Each row comes from the steps of one path. Every step used is in the known rows, and no mark comes twice. Write the path behind each row, first mark first.
Known rows:
fulop/dalavem: [ 0.24  1.73 -2.66 -1.50 -0.52  0.42 -0.89 -0.68 -2.93 -0.27  2.53 -1.81
 -0.38  0.82  2.39  2.04  0.77 -1.39 -1.00  0.17  2.80 -1.10]
saseba/pesoz: [-0.69  2.41 -2.49 -3.08 -1.05  0.48 -0.88 -2.54 -2.77  0.81  1.10 -2.21
  0.21  0.18  2.49  2.38 -0.01 -2.03 -0.72 -0.83  2.61 -2.35]
mivak/gafa/saseba/pesoz: [ 1.19  3.35 -0.35 -3.56 -1.71  1.41 -0.75 -2.27 -2.54  2.54 -0.36 -1.87
 -0.56  1.35  2.45  3.74 -0.18 -3.43  0.50 -1.06  3.10 -2.87]
patuf/saseba/pesoz/mivak/gafa/fulop/dalavem: [ 3.03  3.83 -1.58 -5.61 -4.20  0.91 -0.90 -2.81 -2.60  3.17  1.33 -1.78
 -0.16  0.27  3.57  3.34  0.12 -2.84  0.41  0.44  4.95 -2.96]
nazem/gafa/saseba/pesoz/mivak/patuf: [ 3.08  3.56  0.53 -4.18 -1.02 -0.46 -1.15 -4.79 -3.12  1.47  0.73 -4.47
  0.53  0.43  4.59  5.24  0.47 -4.00 -0.99  0.16  4.41 -1.64]
fopu/nazem/gafa/saseba/pesoz: [ 2.11  2.39 -1.09 -3.14 -1.15  1.18  0.84 -4.51 -3.54  2.38  0.20 -3.43
 -0.18  0.67  3.92  3.51  0.11 -4.24 -0.79 -0.45  1.09 -1.67]
pesoz/fulop/patuf/saseba: [-1.23  4.12 -1.06 -2.95 -1.62  0.15 -0.13 -3.21 -1.85 -0.40  1.19 -1.96
  1.14  1.44  4.34  2.00  0.98 -1.58  0.06  0.84  3.92 -0.92]
fulop/patuf/saseba/pesoz/mivak/gafa: [ 0.22  3.90 -0.28 -5.21 -1.94  0.82 -0.43 -3.39 -1.77  0.92  0.34 -1.67
  0.91  1.09  4.16  3.81  0.41 -2.92  1.61 -0.03  5.17 -3.40]
gafa/saseba: [ 0.34  3.06 -0.37 -1.85  0.15  0.91 -0.11 -1.68 -2.58  0.63  0.33 -2.53
 -0.18  1.49  2.56  3.34  0.37 -2.78 -0.61 -0.63  2.12 -0.34]
fopu/nazem/gafa/fulop/dalavem: [ 3.25  1.25 -2.95 -3.33 -2.01  0.85  1.03 -2.82 -3.99  1.53  2.22 -3.15
 -0.52  0.29  3.11  3.27  1.11 -2.35 -1.00  1.24  1.25 -0.28]
nazem/gafa: [ 0.38  1.53 -2.20 -3.35 -0.12  0.32 -0.57 -2.72 -2.75  0.57  1.04 -3.44
  0.41  1.18  2.45  2.99  1.02 -1.64 -0.12  0.00  1.17 -1.08]
fulop/patuf/saseba/pesoz/mivak: [-0.62  4.04 -0.37 -4.09 -1.05  0.14 -0.34 -4.02 -2.22  0.14  0.96 -2.23
  1.44  0.48  4.54  2.96  0.24 -2.70  0.30  0.12  4.67 -2.28]
saseba/pesoz/mivak/gafa/fulop/patuf: [ 2.06  3.61 -0.43 -5.81 -2.72  0.10 -0.44 -3.72 -2.86  1.25  0.95 -2.37
  1.59  0.19  3.01  5.32  0.24 -2.44  0.18  0.25  5.20 -3.14]
saseba/pesoz/mivak: [-0.16  2.48 -2.71 -4.16 -0.87 -0.22 -1.25 -2.99 -2.81  0.58  1.45 -2.39
  0.89 -0.59  3.20  3.58 -0.07 -2.01 -1.41 -0.94  3.47 -2.82]
mivak/pesoz/fulop: [-1.43  2.31 -2.77 -3.56 -2.85  0.28 -2.29 -3.12 -2.66  0.19  1.22 -2.04
  1.09  0.35  3.29  2.02  1.67 -1.00 -1.10 -0.55  4.04 -2.17]
nazem/gafa/fulop/patuf/saseba/pesoz: [ 2.34  4.15  0.24 -4.85 -2.82  0.20  0.72 -5.71 -2.76  1.95  0.77 -3.87
  1.30  1.24  4.13  3.22  0.41 -3.28  0.87  1.51  3.08 -1.22]
fopu/nazem: [-1.45  1.21 -3.23 -2.60  0.10  1.33  0.61 -1.45 -2.88  0.07  0.87 -1.81
 -0.55  0.68  2.86  2.79  0.77 -1.99 -0.43 -0.65  1.38 -1.01]
fulop/patuf/saseba/pesoz: [-0.86  3.97 -0.56 -3.00 -1.29  0.63  0.25 -3.65 -2.20  0.29  0.78 -1.96
  0.54  1.29  3.96  1.97  0.10 -2.83  0.75  0.33  3.84 -1.79]
saseba/pesoz/mivak/gafa: [ 0.28  2.26 -2.31 -5.20 -1.83  0.43 -1.34 -2.27 -2.36  1.47  0.75 -1.79
  0.51  0.07  2.67  4.37  0.20 -1.99 -0.04 -1.18  3.94 -3.98]
fopu/nazem/gafa/fulop/patuf/saseba: [ 1.87  2.97 -0.41 -4.34 -1.65  1.11  2.25 -4.63 -3.02  1.08  0.47 -3.43
  0.46  1.83  4.42  3.50  1.23 -3.09  1.18  1.71  1.88  0.04]

Write each row's path:
[ 0.14  3.16 -1.76 -5.72 -2.14  1.14 -1.02 -2.63 -1.80  2.26  0.07 -1.77
  0.08  0.83  3.58  3.29  0.21 -2.77  1.02 -0.94  4.17 -3.89]
patuf/saseba/pesoz/mivak/gafa
[ 0.93  4.84  0.14 -2.27 -2.30 -0.17 -0.51 -4.44 -2.81  0.48  1.33 -2.58
  1.52  0.05  4.30  3.08 -0.02 -3.11 -1.54  0.10  4.29 -1.66]
gafa/saseba/pesoz/fulop/patuf
[-0.82  4.18 -2.50 -4.04 -2.80  0.48 -0.91 -3.66 -2.19  1.74  0.79 -1.97
  0.30  0.08  4.25  1.14  0.08 -2.13 -0.64 -0.34  3.35 -2.44]
patuf/saseba/pesoz/fulop
[ 1.06  4.58  0.22 -5.14 -3.26  1.31  0.51 -3.69 -2.14  2.08 -0.02 -1.83
  0.35  1.75  3.27  3.56  0.26 -3.07  1.98  0.78  4.58 -2.61]
mivak/gafa/fulop/patuf/saseba/pesoz
[ 1.32  2.66 -1.47 -5.84 -1.82  0.54 -0.75 -1.78 -2.47  1.48  0.58 -2.46
  0.49  0.61  2.15  5.27  0.81 -1.64  0.36 -0.25  3.55 -2.31]
pesoz/mivak/gafa/fulop
[ 0.84  2.57 -1.61 -4.64 -1.88  1.24 -0.41 -1.48 -2.41  1.62  0.22 -2.10
 -0.31  1.47  1.46  4.34  0.73 -1.77  0.87  0.01  2.59 -1.79]
mivak/gafa/fulop
[ 1.33  2.98 -0.08 -3.83 -0.55  1.03 -0.94 -1.39 -2.24  1.52 -0.07 -2.30
  0.11  1.33  2.72  5.06  0.63 -2.84  0.34 -0.87  3.25 -2.26]
pesoz/mivak/gafa/saseba
[-1.55  3.87 -0.62 -3.45 -3.19  0.59 -1.41 -4.11 -2.30 -0.39  0.78 -1.98
  1.50  1.48  4.69  1.62  1.93 -1.75  0.42  0.60  5.28 -1.52]
mivak/pesoz/fulop/patuf/saseba
[ 2.08  2.68 -0.01 -2.47 -0.14  0.58 -0.01 -3.06 -2.89  1.37  0.44 -3.79
  0.20  1.59  2.89  3.68  0.69 -2.98 -0.25 -0.15  1.18 -0.43]
nazem/gafa/saseba
[-0.40  3.60 -1.85 -4.69 -1.41  0.25 -0.87 -3.40 -2.20  1.37  0.59 -2.43
  0.66  0.18  4.11  2.64 -0.02 -2.74 -0.16 -0.63  3.68 -2.67]
patuf/saseba/pesoz/mivak
[ 1.49  4.07 -1.20 -6.76 -3.44  0.99 -0.48 -3.38 -2.35  3.23  0.01 -2.24
  0.21  0.61  3.47  4.03  0.05 -2.77  0.94 -0.14  4.35 -3.44]
patuf/saseba/pesoz/mivak/gafa/fulop
[-1.50  2.87 -1.23 -2.98 -2.64 -0.08 -1.79 -3.71 -2.68 -1.20  1.63 -1.90
  1.92  0.68  3.71  2.54  1.95 -1.08 -0.64  0.23  4.93 -1.77]
mivak/pesoz/fulop/patuf
[-1.00  3.99 -1.09 -3.77 -1.19  0.68 -0.81 -3.10 -2.01  0.81  0.39 -2.27
 -0.96  1.41  4.16  2.35  0.41 -3.01  0.40  0.27  4.83 -2.00]
mivak/patuf/saseba/pesoz
[-0.53  3.44 -0.70 -4.14 -0.14  0.24 -0.81 -2.13 -1.87 -0.18  0.76 -2.73
 -0.34  1.41  4.38  3.77  1.09 -2.29  0.33  0.50  4.92 -1.36]
pesoz/mivak/patuf/saseba
[ 0.94  2.90 -3.62 -2.49 -3.17 -0.18 -1.62 -2.98 -3.11  0.90  2.87 -1.70
  0.34 -1.07  3.42  1.48  0.11 -1.46 -2.62 -0.02  3.71 -2.43]
saseba/pesoz/fulop/dalavem
[ 1.57  4.05 -1.01 -3.95 -3.30  0.81 -1.32 -3.07 -2.46  2.73  0.06 -1.86
 -0.06  0.47  3.27  3.54 -0.06 -3.01 -0.77 -0.94  3.66 -2.89]
mivak/gafa/saseba/pesoz/fulop
[ 2.79  3.59 -0.43 -3.03 -2.64  0.29  1.03 -5.78 -3.49  1.33  0.97 -3.40
  1.27  0.06  5.11  3.63  0.45 -3.79 -1.46  0.48  2.57 -1.39]
fopu/nazem/gafa/saseba/pesoz/fulop/patuf
[ 1.71  4.66  0.51 -3.43 -2.91  0.55 -0.69 -3.66 -2.35  1.48  0.45 -1.77
  0.91  0.84  3.76  3.83  0.21 -3.05 -0.24 -0.19  4.75 -2.68]
mivak/gafa/saseba/pesoz/fulop/patuf
[ 0.87  4.41 -2.17 -3.13 -3.34  0.15 -1.49 -3.42 -2.30  0.89  2.23 -1.86
 -0.84  0.32  5.11  1.26  0.52 -2.46 -1.34  1.11  5.82 -2.09]
mivak/patuf/saseba/pesoz/fulop/dalavem
[ 1.13  4.84 -0.23 -5.17 -2.32  0.01  0.14 -4.87 -2.61  1.10  0.92 -2.90
  1.76  0.17  4.37  3.78  0.06 -3.11  0.07  0.85  4.81 -1.69]
gafa/fulop/patuf/saseba/pesoz/mivak
[ 2.71  3.12 -1.83 -3.55 -2.68  0.62  0.43 -5.10 -3.63  2.53  0.57 -3.39
  0.22 -0.18  4.62  3.12  0.31 -3.64 -1.94 -0.24  1.49 -1.66]
fopu/nazem/gafa/saseba/pesoz/fulop
[ 2.92  3.83 -1.47 -2.89 -3.79  0.78 -1.55 -2.43 -2.78  2.52  1.44 -1.27
 -0.31  0.21  3.42  2.69 -0.02 -2.86 -1.28 -0.35  4.22 -2.82]
mivak/gafa/saseba/pesoz/fulop/dalavem
